Each row was made from one small tree. The marks that hang from a mark follow it in brackets, in the order of their numbers. Every link used is in the known rows. Write each row's tree.
Known rows
Q615{Q869{Q487{Q300 Q902{Q514}} Q970{Q987}}}: [ -8 -38 -53  25 -29  22  19   0 -14   9   2 -19   0   9 -19  28 -10  -1
 -11  26 -10   3 -13  -1  33]
Q847{Q902{Q487 Q514} Q970}: [ -4   6 -19  -9  -7  62 -22   0 -29 -15  16  -9  21 -19  55  17 -13  18
 -15  34 -10  -7   0 -21  29]
Q902{Q487 Q514}: [ 14  -5 -25  -6 -16  56 -12  -1  -8 -26  14 -23  31 -38  58  11 -16  20
 -15  26   8 -10  -4 -13  46]
Q847{Q902}: [  2   4 -57   4 -18  44 -22  15 -13   5  12 -19   0  -5  62   8 -20  23
 -19  31 -19 -13   9 -21  30]
Q842{Q536{Q902{Q487}}}: [ -1   6 -30   6 -21  62 -21  14  -4 -25   5 -27  32 -11  53  -3  -5  22
 -22  28 -20  -5  10 -20  45]
Q615{Q869{Q487{Q300 Q902} Q970{Q987}}}: [ -9 -35 -63  30 -35  14  20   4 -14  25  -5 -16 -11  21 -18  24 -18  -1
 -11  28 -14  -1  -8  -2  30]
Q487{Q300 Q902}: [-12  -8 -54  18 -41  33   5   9  -1  27  16 -14 -12  -1  32   4 -22   6
 -12  13 -21 -12   7 -13  33]
Q902{Q487{Q869{Q970}} Q514}: [ 12 -20 -28   1 -21  44  14   5  -3 -43  10 -21  22 -23  54   6 -12  11
 -11  37  20   6 -11  -9  28]
Q902{Q487{Q300 Q869} Q514}: [ -2 -18 -39  -4 -45  46  15   5  -2 -24  20 -24  19 -22  38   1 -13   7
  -9  19   0   0 -11  -8  39]
Q615{Q869{Q487{Q902{Q514}} Q970{Q987}}}: [  4 -31 -47  20 -14  23   7  -3 -15  -2  -5 -24   8   2  -6  33 -12   9
 -14  31  -2   3 -12  -2  34]
Q842{Q536{Q902{Q487{Q869}}}}: [ -5   0 -39   3 -35  53  -6  17   3 -33   3 -32  27  -4  45  -8  -3  19
 -20  24 -19   6   4 -15  40]
Q869{Q487}: [ 17  -2 -45  12 -25  29  -7  15 -20   5  -3 -18  18 -10  61   7 -24  21
 -16  39  -2  -8   3 -17  41]
Q42{Q970}: [ -4   2 -40   8 -29  48  -9   3  -3  11   4 -27  20   2  62   5 -28  14
 -14  20  -5 -15   8 -19  47]
Q869{Q487{Q300 Q902{Q514}} Q970{Q987}}: [-11 -31 -39  33 -17  29   9   8 -16   8  -5 -19   2  -2  -9  11 -11   1
  -8  27 -10   6 -12  -6  30]
Q487{Q869}: [ 10  -3 -57   2 -36  30   5  14  -1  -8   3 -26   2  -8  55  -1 -23  20
 -16  22  -3  -3   5 -12  37]
Q615{Q869{Q487{Q902} Q970}}: [  8 -22 -52  22 -32  15  18   5 -14  12   5 -14   1  11  38  29 -18   5
 -14  45   1  -4  -3  -8  25]
Q536{Q902{Q487{Q300 Q869{Q970}} Q514}}: [-10 -24 -40  11 -36  52  22  12   1 -40  15 -10  14   7  35  -3  -2   0
 -11  23   2   6  -5 -15  29]
Q970{Q987}: [ 10  -3 -53   7 -12  39 -20   7  -7   3 -11 -27   1 -11  19   2 -27  27
 -17  13  -9 -10   7 -12  48]
Q514{Q902}: [ 14   9 -72  10 -20  37 -19   7  -6   9  13 -21  -6  -9  37   7 -28  19
 -20  21   2 -24  13 -13  36]
Q847{Q902{Q514} Q970}: [ -4  12 -32  -3  -9  55 -23   7 -26  -4  12  -6   7 -10  61  14 -16  22
 -16  30 -18  -7   9 -24  28]
Q174{Q536{Q902{Q487}}}: [  4   9 -26   4 -20  51 -19  16  -4 -29   9 -24  25   3  57   0 -21  19
 -21  23 -17 -11  17 -30  40]
Q842{Q536}: [  8   8 -36   6 -22  47 -20  16  -4  -8   0 -31  18 -26  63  -1 -16  27
 -20  31 -18  -6  13 -17  45]

Write each row's tree
[  2  -8 -35  16 -22  32  -3   7 -16   5  10 -21  21 -16  43  16 -13  13
 -14  31  -6  -2  -6 -12  36]	Q869{Q487{Q902{Q514}}}
[  1  -4 -66  10 -32  44  -6   3  -8   5  23 -16  -1 -15  20   5 -23   6
 -14  21   0 -24   2  -9  35]	Q514{Q902{Q487{Q300}}}
[ -3 -34 -39   9 -24  44  16   4  -2 -31   1 -26  10 -16  -1   2 -11   4
  -7  20   6   8 -17  -2  34]	Q902{Q487{Q300 Q869{Q970{Q987}}} Q514}
[  1  -4 -34  -6 -11  60 -23   4 -16 -22  22 -22  25 -26  57  17 -10  20
 -17  33  -6  -9  -5 -17  33]	Q847{Q902{Q487 Q514}}
[ -2 -10 -74   7 -46  35   9   6  -1  -1  22 -24  -5  -5  12   0 -21   2
 -12  18   1 -14  -4  -4  30]	Q514{Q902{Q487{Q300 Q869}}}
[ -8 -16 -42  20 -36  32   8  10 -15  16  16 -17  12 -10  31  11 -12   3
 -10  26 -15  -3  -7 -11  36]	Q869{Q487{Q300 Q902{Q514}}}
[-16 -33 -47   8 -18  48   6   8  -9 -27   8 -25   4  -4  -2   7  -5   4
 -10  26 -10   9 -18  -5  21]	Q847{Q902{Q487{Q300 Q869{Q970{Q987}}} Q514}}
[ -2   9 -33   6 -17  63 -24  15  -3 -27   6 -28  29 -15  56  -1   0  27
 -23  22 -23  -2  14 -22  49]	Q842{Q536{Q902{Q514}}}
[-18 -32 -51  23 -29  30  21   6   3  -3   0 -25 -14   1 -16   4 -10   0
  -8  10 -11  10 -10  -1  24]	Q487{Q300 Q869{Q970{Q987}} Q902{Q514}}
[-13 -24 -54  11 -36  40  16  16  -8 -14  17 -14  -3   7  43   4 -11  -1
 -10  40  -8   2  -9 -12  12]	Q847{Q902{Q487{Q300 Q869{Q970}}}}
[ -4 -31 -49  14 -30  34  18   8  -1 -16  -6 -22  -3  -1  -1  -3 -18   4
  -8  22   2   5 -11  -3  30]	Q902{Q487{Q300 Q869{Q970{Q987}}}}
[ -9  -2 -21   5 -29  59  -9  14  -3 -34  21 -21  30  -5  44   0 -12  10
 -16  16 -22  -9  10 -29  43]	Q174{Q536{Q902{Q487{Q300} Q514}}}
[ -8 -25 -35  30 -28  30  18  12 -14   6  11  -8   5  -5  35  12 -10  -3
  -7  38  -3   2  -8 -11  24]	Q869{Q487{Q300 Q902{Q514}} Q970}
[-14 -17 -49  -4 -38  51   5  10  -9 -19  28 -25  13 -12  38   7  -6   6
 -12  25 -14   1 -13 -12  27]	Q847{Q902{Q487{Q300 Q869} Q514}}
[ -4  -9 -46   6 -33  34   9   5   4  -7  14 -29   3 -14  37   9 -13  13
 -14  14  -8   3  -3  -7  33]	Q487{Q869 Q902{Q514}}
[ -1 -19 -68  17 -37  33  18   8  -2 -10  18 -15  -9   0  18   2 -18  -4
 -10  30  12  -9  -6  -3  18]	Q514{Q902{Q487{Q300 Q869{Q970}}}}
[  8 -18 -55  14 -17  28   5  12   0 -14 -17 -27  -8   1  15  -1 -22  17
 -14  22   2   5   0  -7  30]	Q487{Q869{Q970{Q987}}}
[-14  -5 -26   5 -30  70 -12  12  -3 -30  16 -23  35 -19  39  -3   3  13
 -17  20 -24  -3   3 -19  47]	Q842{Q536{Q902{Q487{Q300} Q514}}}
[ 10  -2 -68   2 -30  36  -2   3  -2 -11  17 -30   4 -11  25   5 -22  12
 -17  23  10 -13  -3  -4  30]	Q514{Q902{Q487{Q869}}}
[-16 -30 -58  14 -24  39   6  13  -9 -11   2 -25  -7   9  -3   3 -12   3
 -10  28 -14   6 -12  -6  18]	Q847{Q902{Q487{Q300 Q869{Q970{Q987}}}}}
[-17 -29 -62  29 -34  22  22  11   5  12  -5 -21 -26  15 -15  -1 -17  -1
  -8  11 -14   7  -4  -2  22]	Q487{Q300 Q869{Q970{Q987}} Q902}
[  5 -18 -45  26 -32  26  14  20 -19   5  -1  -6   6   0  52   2 -20   3
  -9  46   1  -5  -1 -16  29]	Q869{Q487{Q300} Q970}
